Each row was made from one small tree. Brackets hold a mark, then the marks that hang from it, in the order of their numbers. Every link used is in the known rows. Write each row's tree.
In the rows, zero is written as 128.
Known rows:
(J_434 J_252 (J_379 J_56)): [163 104 140 167  88 116 175 150 104 224  55  99  86 124 186 106  96 102
 168 112  77 111 111 126  93 122 145 139 127 119 129 231 108 100  72]
(J_424 (J_296 J_434)): [109 144  93 113 109 114  81 106 129 115 100 136 151 148  91 152 125 137
 116 133 153 120 152  99 146 108 106 118 157 134 163  94 145 125 133]
(J_668 (J_296 (J_434 J_379 J_886))): [138  78 113 143 103 107 117 108 132 183  68 103 153 126 133 123 111 109
 128 120 145  96 140 101 103 134 101 118 148 112 141 145 119  96  82]
(J_296 (J_434 J_379) J_965): [130 127  92 127 127 101 125 121 111 126  92 116 113 126 116 138 117  88
 126 136 133 102 137 109 123 128  99 133 152 127 101 164 132 134 101]
(J_965 (J_906 (J_263 J_842))): [127 161 162 118 149 164 153 139 131 109 209 141 116 122 152 109 133 176
 116 143 117 165 123 151 152 140 145 125 108 116 136 109 134 152 192]
(J_965 (J_906 (J_263 (J_296 J_434) J_842))): [122 173 167  89 155 149 121 155 148  73 203 147 135 138 127 126 152 176
 111 120 120 160 141 152 154 138 176 101 114 122 124  96 122 138 172]
(J_56 J_379): [146 130 116 133 101 110 136 119 102 183 102 136  90 126 136 112 113 139
 142 155 111 129 141 124 124 115 134 125 129 122 154 154 151 121 114]
(J_424 (J_296 (J_434 J_252 J_379) J_965) J_900): [ 79 111  90 155 138 144 112 129 114 103  67  99 158 109 133 158 121  60
 147 110 140 103 115 141 158 128  77 135 127 147 111 150 152 148 142]
(J_906 (J_263 (J_296 J_434 J_965) J_842)): [132 173 136  98 163 141 113 141 142  65 187 140 142 120 122 138 156 158
 108 130 129 141 139 145 145 137 144 121 113 129 104 102 135 150 171]
(J_906 (J_263 (J_296 (J_434 J_252) J_965) J_842)): [143 167 155 111 151 146 123 156 153  85 171 126 142 110 148 143 147 145
 122 111 126 133 134 149 132 137 151 127 110 126  95 128 124 139 151]
(J_263 (J_296 J_965)): [126 134  96 124 137 116 118 106 121 126 165 161 120 116  87  91 147 152
 126 146 117 129 134 141 136  99 114 134 105 145 119  78 118 129 129]
(J_886 (J_434 J_252)): [161  90 142 147  71 126 161 127 130 206  97 130 148 138 160 107  99 155
 149 139 139 120 129  98  81 110 137 133 124 129 152 158  88 101  66]
(J_668 (J_296 (J_434 J_379) (J_965 J_906))): [115 113  95 133 162 118 114  97 114 123 113 113 115  96 118 117 123  65
 118 126 139  97 142 144 153 138  88 113 134 127  73 129 133 135 130]
(J_965 (J_906 (J_263 J_296 J_842))): [122 166 167 105 157 161 143 148 139  95 224 154 125 127 135  98 155 188
 116 131 103 170 125 165 154 131 168 115  94 125 128  86 118 140 187]
(J_424 (J_296 (J_434 J_252 J_886) J_965) J_900): [ 81  92  93 154 121 129 101 125 130 109  78 107 189 108 132 152 118  78
 140 107 161 110 121 126 133 131  78 136 124 130 134 121 157 138 140]
(J_263 J_296): [135 132 119 118 110 121 116 113 132 151 157 162 127 140  90  96 142 189
 131 144 114 141 140 130 129  94 137 123 114 146 162  79 108 111 114]
(J_965 J_906): [122 134 129 124 119 129 137 114 122 146 165 150 105 131 116  95 119 159
 123 147 123 146 137 133 142 115 126 123 124 128 151 100 124 132 141]
(J_296 (J_434 J_252)): [154 129 137 127  82 113 113 132 150 162  91 117 129 136 133 154 101 139
 137 121 147 112 156 100 109 117 126 123 156 126 155 151 119 113  78]
(J_906 (J_263 J_296)): [132 145 140 104 129 139 127 133 139 125 180 155 123 130 112  96 161 191
 123 138 107 145 128 138 138 108 162 125 115 139 153  87 106 127 146]
(J_424 (J_296 (J_434 J_252) J_965)): [113 138  91 133 122 113  94 115 132 110  90 120 143 113 116 152 122  86
 125 114 152 100 142 117 137 114  92 135 145 132 110 123 143 133 128]
(J_668 (J_296 (J_434 J_252 J_379))): [151  99 129 150 106 125 119 112 139 187  65  96 131 111 144 139 105  99
 141 114 136  88 146 119 121 125 102 118 146 131 122 162 111 102  79]
(J_25 (J_49 J_122)): [106  71 112 172 103 150 127  63  93 183  90 133  89 165  82 182 113 172
 109 182 156 125  81  95 102 123 124 158 153 164 206  83 131 136 106]
(J_337 J_842): [150 158 128 139  92 133 137 107 132 146 143 135 130 146 145 103  98 183
 139 153 113 155 134 115 141  93  89 144 107 150 171 106 122 147 127]
(J_296 (J_434 J_252 J_379) J_965): [145 119 116 141 113 107 137 137 128 148  73  99 113 115 147 146 107  73
 143 112 130  93 131 115 105 129 108 140 148 122  91 194 118 123  78]
(J_25 J_49): [120  98 110 159 106 138 134  82 104 172 109 136  95 148 102 152 115 173
 117 172 147 130 115 103 115 118 112 144 151 150 192  99 129 133 111]
(J_337 J_783 J_842): [152 191 145 141  86 135 146 110 128 126 148 125 131 160 171 103  82 198
 145 140 100 172 134 113 164  94  67 158  89 158 175 113 120 166 143]
(J_49 J_122 (J_296 (J_965 J_906))): [106  96 107 142 156 134 116  85 114 143 119 145  88 113  86 121 141  99
 119 152 133 130 104 130 146 130 105 163 144 142 152  79 172 139 169]
(J_668 J_296): [138 108 103 147 121 135 112  72 124 182 130 137 128 105 111 102 115 151
 125 159 138 116 146 129 144 108  80 125 121 141 151  83 131 124 133]
(J_296 (J_434 J_886) (J_965 (J_906 (J_263 J_842)))): [119 138 140 110 153 121 134 152 137  76 168 119 145 113 154 131 131 109
 105 115 147 136 130 128 119 163 135 125 130  91  96 132 146 147 163]
(J_296 (J_965 J_906)): [115 134 101 131 146 120 138 104 112 121 171 148  98 105 113  91 125 120
 119 150 127 133 130 144 146 119 101 135 115 128 105 101 136 149 156]
(J_296 (J_434 J_252 J_379 J_886) J_965): [147  89 124 150  95  92 149 153 135 166  58  90 136 117 165 134 104  69
 145  95 135  91 120  99  69 141 115 146 147  99 102 204 112 102  59]
(J_263 J_842 J_906): [158 160 150 144 112 158 149 119 139 136 192 148 144 138 131 123 115 177
 139 157 124 166 129 139 139 118 114 129  95 130 154 110 136 129 154]

Which tree is each row?
[115 150 153  98 147 141 134 141 137 106 203 159 109 128 117  83 161 174
 119 128 103 155 126 155 150 117 174 114 109 131 134  80 106 132 161]
(J_965 (J_906 (J_263 J_296)))
[118 159 132 124 174 152 152 126 118  87 211 139 107  96 147 103 137 134
 112 146 121 150 118 161 155 141 118 138 101 118  92 110 145 170 202]
(J_296 (J_965 (J_906 (J_263 J_842))))
[131 106 133 131 111  93 132 145 146 132 110 112 135 110 151 126 109  80
 129  95 149 109 135 118  91 140 126 129 140  98  98 156 122 116  95]
(J_296 (J_434 J_252 J_886) (J_965 J_906))
[168  76 144 162  75 116 189 152  98 233  42 105 120 144 197  98  93 108
 169 120  97 110 110 105  68 125 160 129 123 119 125 239  87  89  44]
(J_886 (J_434 J_252 (J_379 J_56)))
[145 115 149 116  93 102 131 160 154 134 122 137 163 165 108 114 143 132
 148  99 113 134 125 115  95 116 170 108 124 121 143 134  89  75  66]
(J_263 (J_296 (J_434 J_379 J_886)) J_906)
[102  67  94 173 141 143 114  58  96 164  71 133  79 131  74 172 134 117
 111 174 155 119  85 105 123 132  95 177 168 162 189  78 171 140 143]
(J_25 (J_49 J_122 (J_296 J_965)))
[ 89  92 116 148  95 136 100 133 141 131  69 107 195 132 134 157 114 115
 145 105 159 121 126 115 126 126 100 126 133 130 177 118 147 120 125]
(J_424 (J_296 (J_434 J_252 J_886)) J_900)
[118 170 132 101 171 135 123 136 130  59 182 128 121 111 136 142 133 116
 103 132 143 137 140 145 154 153 128 119 130 114  85 122 151 168 183]
(J_296 J_434 (J_965 (J_906 (J_263 J_842))))
[140 171 158  93 139 148 112 148 150  88 179 141 149 142 124 142 151 191
 113 130 126 150 144 134 140 132 164 112 121 128 142 101 125 135 157]
(J_906 (J_263 (J_296 J_434) J_842))
[116 103 114 125 128  90 143 144 121 121 102 109 126 127 137 116 119  71
 123 107 133 111 123 111  99 148 123 129 145  95  93 168 125 119 100]
(J_296 (J_434 J_379 J_886) (J_965 J_906))
[132 163 136 117 164 157 137 133 131  89 209 149 131 108 132 106 158 172
 116 142 112 150 120 159 148 128 136 137  90 132 108  91 131 152 185]
(J_906 (J_263 (J_296 J_965) J_842))
[122 101 109 129 130  78 147 154  98 137  74 103 108 127 157 109 112  47
 133  99 112 108 121 118  96 155 143 118 144  90  82 205 133 115  98]
(J_296 (J_434 (J_379 J_56) J_886) (J_965 J_906))
[140 163 157 113 141 162 136 140 141 113 203 150 137 128 134 112 154 206
 119 140 109 161 126 149 142 123 155 127  97 132 147  91 121 135 172]
(J_906 (J_263 J_296 J_842))
[139 161 161 100 140 149 131 162 142  99 157 127 141 145 138 139 151 171
 122 121 109 144 129 135 133 138 168 115 122 124 130 136 115 127 143]
(J_906 (J_263 (J_296 (J_434 J_379)) J_842))
[123 146 124  98 153 120 125 149 130  90 144 131 118 124 116 120 162 121
 120 119 111 118 127 135 135 126 154 123 131 132  98 132 111 133 129]
(J_906 (J_263 (J_296 (J_434 J_379) J_965)))
[144 123 115 125 100  96 128 139 102 167  55 110 101 154 138 139 104 106
 141 127 109 112 142 103 112 130 143 112 161 120 138 201 131 112  81]
(J_296 (J_434 (J_379 J_56)))
[123 148 174  95 141 137 131 167 153  87 190 138 154 140 141 117 150 171
 112 106 124 159 132 139 124 148 181 107 114 103 133 103 118 122 158]
(J_965 (J_906 (J_263 (J_296 (J_434 J_886)) J_842)))
[153  83 120 146  89 110 177 135  83 211  62 121 120 156 166  92 102 123
 152 144 101 120 114 100  85 123 154 123 128 123 137 207 100 100  68]
(J_886 (J_434 (J_379 J_56)))
[105  95 111 130 154 119 112 108 115 127  69 120  92 132  92 153 137  59
 122 128 134 111 107 115 136 146 118 152 170 134 133 129 166 129 136]
(J_49 J_122 (J_296 (J_434 J_379) (J_965 J_906)))
[145 167 132 133 149 149 137 123 138  93 219 163 147 121 106 105 148 157
 136 143 112 161 123 169 148 112 122 127  67 141 102  80 127 129 164]
(J_263 (J_296 J_965) J_842 J_906)
[125  88  97 144 141 104 109 108  95 160  21 110  85 133 106 158 128  48
 134 132 121 101 108 105 121 143 122 152 177 136 138 169 176 123 118]
(J_49 J_122 (J_296 (J_434 (J_379 J_56)) J_965))
[120 158 130 112 165 128 130 147 126  78 164 133 134 130 120 128 141 120
 120 116 113 137 133 154 143 138 137 115 106 124  75 130 124 132 144]
(J_263 (J_296 (J_434 J_379) (J_965 J_906)) J_842)
[128 107  85 141 145 115 108  88 114 143  90 110 123  99 116 128 118  76
 122 136 144  88 144 127 143 128  73 123 139 133  88 135 136 130 115]
(J_668 (J_296 (J_434 J_379) J_965))
[162  79 147 157  73 128 185 143 120 219  70 111 140 142 179 102  98 131
 160 127 118 112 111  98  72 116 141 139 125 123 138 201  76  92  47]
(J_886 (J_434 J_252 J_379))
[ 68  90  76 149 137 127 110 124 107  99  71 105 180 124 121 143 127  68
 135 118 148 111 108 122 139 138  76 134 129 129 130 131 160 139 145]
(J_424 (J_296 (J_434 J_379 J_886) J_965) J_900)
[132 161 155 117 156 140 136 154 145  81 163 112 121  98 166 148 124 101
 120 107 139 129 136 149 137 154 137 126 126 110  76 154 136 156 158]
(J_296 (J_434 J_252) (J_965 (J_906 (J_263 J_842))))
[126 136 148 120 147 124 151 166 133 104 118  98  99 104 167 132 129  63
 133  95 118 106 119 142 124 148 147 130 141 112  65 192 112 138 120]
(J_296 (J_434 J_252 J_379) (J_965 (J_906 J_263)))
[121 169 125 104 164 127 108 131 134  68 186 149 142 126 105 132 142 142
 111 126 133 144 149 154 151 132 131 110 105 128  89  90 136 140 159]
(J_263 (J_296 J_434 (J_965 J_906)) J_842)
[128 116 113 138 148 120 104  98 137 131 120 115 123  81 129 126 114  73
 123 115 153  95 153 147 147 132  90 113 129 129  77 119 131 132 124]
(J_668 (J_296 (J_434 J_252) (J_965 J_906)))
[144 154 138 100 107 113 100 133 157 106 160 162 149 159  76 129 146 160
 138 124 128 142 151 129 136 101 158  97 122 146 147  86 105 100  99]
(J_263 (J_296 J_434) J_906)
[132 163 140 106 164 143 133 155 131  76 164 127 135 124 137 135 155 137
 117 122 112 134 124 145 140 142 147 126 114 125  91 138 126 142 156]
(J_906 (J_263 (J_296 (J_434 J_379) J_965) J_842))
[ 74 115  93 135 125 146  99 121 112 108  75 115 166 145 107 158 124 110
 138 131 141 123 125 123 166 122  90 120 138 150 163 121 154 141 146]
(J_424 (J_296 (J_434 J_379)) J_900)
[144 176 131 114 147 133 111 132 148  67 194 154 160 134  98 140 145 140
 128 130 133 150 142 155 146 121 131 111  94 138  97  92 132 128 145]
(J_263 (J_296 J_434 J_965) J_842 J_906)
[114 156 153  81 145 130 114 150 145  86 184 151 118 139 108 112 158 160
 113 116 119 146 142 142 150 125 181 100 131 128 130  90 111 130 148]
(J_965 (J_906 (J_263 (J_296 J_434))))
[114 123 126 104 144 103 126 146 137  87 148 124 131 116 137 120 136  97
 107 112 145 124 132 120 114 151 140 122 143  97 103 127 133 139 142]
(J_296 (J_434 J_886) (J_965 (J_906 J_263)))
[134 167 187 101 143 152 132 170 159  91 187 133 135 128 152 130 146 164
 124 101 117 152 136 156 139 139 182 107 111 118 116 120 111 129 153]
(J_965 (J_906 (J_263 (J_296 (J_434 J_252)) J_842)))
[109  65 115 169 118 149 114  66 107 187  64 134  86 153  76 178 130 150
 117 172 152 128  91  95 118 129 114 168 176 162 229  79 160 125 126]
(J_25 (J_49 J_122 J_296))
[119  58 139 171 104 140 120 101 119 192   4  99  89 157 106 210 118 101
 132 132 149 103  89  84  95 143 132 162 198 151 204 149 143 106  78]
(J_25 (J_49 J_122 (J_296 (J_434 J_252 J_379))))
[166 140 183 129  91 130 131 169 180 129 155 132 188 149 142 141 128 160
 150  91 129 149 134 131  92 127 165 112  99 114 140 130 104  82  92]
(J_263 (J_296 (J_434 J_252 J_886)) J_842 J_906)
